What can hang from each mark
Z: M
F: G
R: E H
M: B Z
Y: K
E: K R
H: B G R
B: H M
G: F H

Every row comes from one small tree of marks. Brackets hold a mark, then the marks that hang from it, in alphabetical order. Every link used is in the known rows. Which tree was each row made from?
Known rows
(E K (R (H B (G F)))): 9	-6	-13	12	21	-18	2	8	-17	8	14	14	14	-4	-5	-9	-1	-8	-24	24	17	-42	-35	-1
(M (B (H R)) Z): 5	-7	-11	22	32	-21	21	9	-24	-7	2	-1	22	-5	-2	-19	-6	15	-44	14	11	-63	-5	14
(R E (H B G)): 11	9	-14	9	24	-11	-12	4	-22	17	11	0	16	-6	-7	-9	-16	-11	-24	4	22	-40	-11	7
(E K (R (H B))): 6	-6	-16	3	18	-14	-4	10	-17	7	3	9	11	-1	-11	-12	12	-7	-27	16	33	-38	-22	2
(F (G (H B (R E)))): 11	-2	-11	8	28	-16	5	7	-12	14	9	-4	20	-3	-2	-13	-23	-7	-11	9	12	-36	-6	25
(M (B (H G))): 8	-2	-12	16	28	-27	7	4	-16	1	2	-7	26	-2	-9	-15	-6	-6	-27	8	10	-44	-13	9
(Z (M B)): -3	-5	-17	1	14	-32	3	-6	-9	5	-2	5	26	4	-12	-15	7	3	-15	16	3	-28	0	12
(M Z): 3	-17	-9	3	8	-15	1	-2	-6	-3	-2	-3	20	-6	-11	-26	-3	10	-24	0	16	-34	-2	7
(G F (H B R)): 21	-6	-11	10	23	-19	28	1	5	20	14	11	12	-12	-3	-1	-16	-5	-17	23	-10	-43	-5	10
(F (G H)): 12	-12	-13	-2	5	-21	-2	1	8	-1	0	-14	19	-4	-17	-24	-10	-7	-8	-1	11	-17	-10	15
(G F): 10	-9	-12	-4	6	-14	10	-11	13	12	4	9	10	-4	-9	-24	1	0	-8	9	-2	-27	-5	1
(R E (H (B M))): 7	14	-17	14	17	-15	-6	4	-17	17	-2	1	5	2	-2	-10	-5	-5	-28	1	25	-40	1	2
(E K R): -1	-17	-13	-10	9	-10	-1	-1	-5	-2	-6	9	16	1	-16	-23	14	-2	-10	10	25	-20	-19	2
(H B): 12	-6	-9	0	17	-17	5	-1	-4	18	-3	-1	22	-3	-3	-16	0	-6	-14	6	9	-36	-1	5
(B (H (G F) R) (M Z)): 4	-1	-12	28	25	-28	24	4	-20	-8	6	-7	16	2	4	-13	-20	9	-42	9	9	-55	-22	0
(Z (M (B (H (R E))))): -7	14	-23	14	32	-24	12	-4	-29	4	2	8	21	7	-5	-9	2	3	-29	17	13	-44	-4	17
(Y K): 9	-5	-6	-8	7	-19	-3	-10	-2	2	-1	-8	36	-1	-16	-23	-5	-4	4	4	7	-23	-3	6
(F (G (H (B M) (R E)))): 9	2	-13	15	25	-24	7	11	-13	12	1	-8	17	4	3	-10	-27	-6	-14	6	15	-36	-6	19
(F (G (H (R (E K))))): 4	-15	-7	-5	19	-11	-2	10	-4	-4	5	-3	23	-3	-19	-18	-13	-2	-5	8	20	-17	-22	22
(G F (H (B (M Z)))): 13	-13	-12	27	8	-33	25	8	1	2	9	7	13	-9	-2	-6	-10	12	-28	13	0	-45	1	5
(H B G): 12	-7	-7	5	23	-22	0	2	-14	17	5	-6	29	-3	-4	-11	-12	-9	-13	5	10	-37	-13	6
(M (B (H G)) Z): 4	-10	-9	26	25	-29	6	8	-26	-12	5	-6	29	-5	-8	-19	-10	10	-39	9	14	-55	-11	12
(B (H (G F) R) M): 8	8	-11	18	26	-26	22	0	-11	4	3	-6	15	6	1	-12	-17	-6	-30	9	3	-44	-23	-3
(M B Z): 2	-22	-8	13	16	-22	7	3	-10	-4	1	4	25	-6	-7	-25	-4	16	-26	12	10	-47	5	13

Which tree is each row?
5	-2	-9	2	26	-6	10	-9	-8	16	13	13	15	-2	-3	-16	-24	-1	-9	15	0	-34	-12	8
(H (G F) (R E))
16	2	-11	7	23	-21	-8	7	-16	16	7	-8	20	-6	-7	-7	-12	-14	-28	5	17	-43	-16	3
(R (H B G))
6	7	-19	19	22	-24	-5	8	-28	12	-1	-2	8	5	2	-10	-15	-12	-34	6	30	-46	-17	-1
(E (R (H (B M) G)))
-1	5	-17	16	38	-37	14	3	-32	2	2	-5	31	5	-5	-3	-8	-4	-33	19	7	-47	-20	14
(Z (M (B (H G R))))
5	-7	-3	-2	30	-8	4	7	-14	15	6	10	26	-1	-6	-9	-1	-1	-11	15	18	-37	-13	12
(H B (R (E K)))
4	6	-15	24	15	-18	-5	8	-25	4	2	0	8	-1	-1	-14	-8	9	-40	2	30	-51	3	5
(R E (H (B (M Z))))
4	-2	-13	28	12	-33	15	2	-14	-11	5	-8	15	0	-2	-18	-9	8	-37	3	9	-46	-18	-2
(B (H (G F)) (M Z))
2	-8	-14	22	20	-25	12	5	-16	-10	-1	-2	22	-5	-7	-23	4	14	-40	9	14	-55	-3	11
(M (B H) Z)
10	-11	-7	3	25	-17	2	14	-11	7	10	0	28	-4	-10	-10	-12	-4	-6	13	18	-30	-21	24
(F (G (H B (R (E K)))))
1	-8	-19	-6	10	-8	-10	6	-11	-2	-2	8	7	-1	-20	-20	14	-6	-25	10	34	-25	-23	0
(E K (R H))
7	-8	-8	30	34	-26	27	7	-21	-5	15	4	24	-7	4	-16	-20	14	-42	26	-1	-66	-15	11
(M (B (H (G F) R)) Z)
11	-2	-8	10	21	-15	-6	7	-11	12	20	14	17	-7	-10	-8	-3	-6	-18	17	14	-37	-26	5
(R (E K) (H B (G F)))
7	-1	-14	21	12	-27	-1	12	-19	3	-1	-9	13	-2	0	-13	-6	7	-44	1	25	-52	-5	1
(R (H (B (M Z))))
19	2	-11	13	19	-22	3	2	-6	19	17	6	13	-9	-3	-9	-11	-11	-26	13	4	-43	-18	-1
(R (H B (G F)))
5	-8	-9	18	12	-29	8	6	-16	3	-3	-6	21	1	4	-16	-6	9	-28	1	17	-47	1	4
(H (B (M Z)))
5	-10	-15	1	13	-15	-2	2	-8	-3	11	14	8	-3	-15	-19	1	-6	-21	19	20	-29	-36	-2
(E K (R (H (G F))))
-8	-3	-9	15	22	-16	9	12	-26	-14	-1	-2	19	5	-9	-15	0	13	-36	4	31	-42	-18	6
(B (H (R (E K))) (M Z))
8	-10	-5	26	27	-31	23	8	-21	8	11	0	23	0	13	-8	-29	10	-32	17	3	-62	-13	4
(H (B (M Z)) (G F) R)
3	-12	-2	-1	26	-7	8	0	-7	8	15	15	22	-1	-11	-13	-13	1	-5	19	5	-27	-26	8
(H (G F) (R (E K)))
5	0	-7	6	30	-11	14	1	-14	2	15	9	20	-1	-10	-11	-5	-3	-18	15	9	-35	-33	6
(B (H (G F) (R (E K))))
-1	7	-21	11	17	-37	10	-2	-17	0	-4	-2	24	5	-12	-13	15	-1	-29	13	9	-36	-7	11
(Z (M (B H)))
1	-3	-9	20	13	-20	-8	17	-24	-5	4	4	15	-2	-8	-10	4	11	-35	4	34	-45	-13	6
(R (E K) (H (B (M Z))))
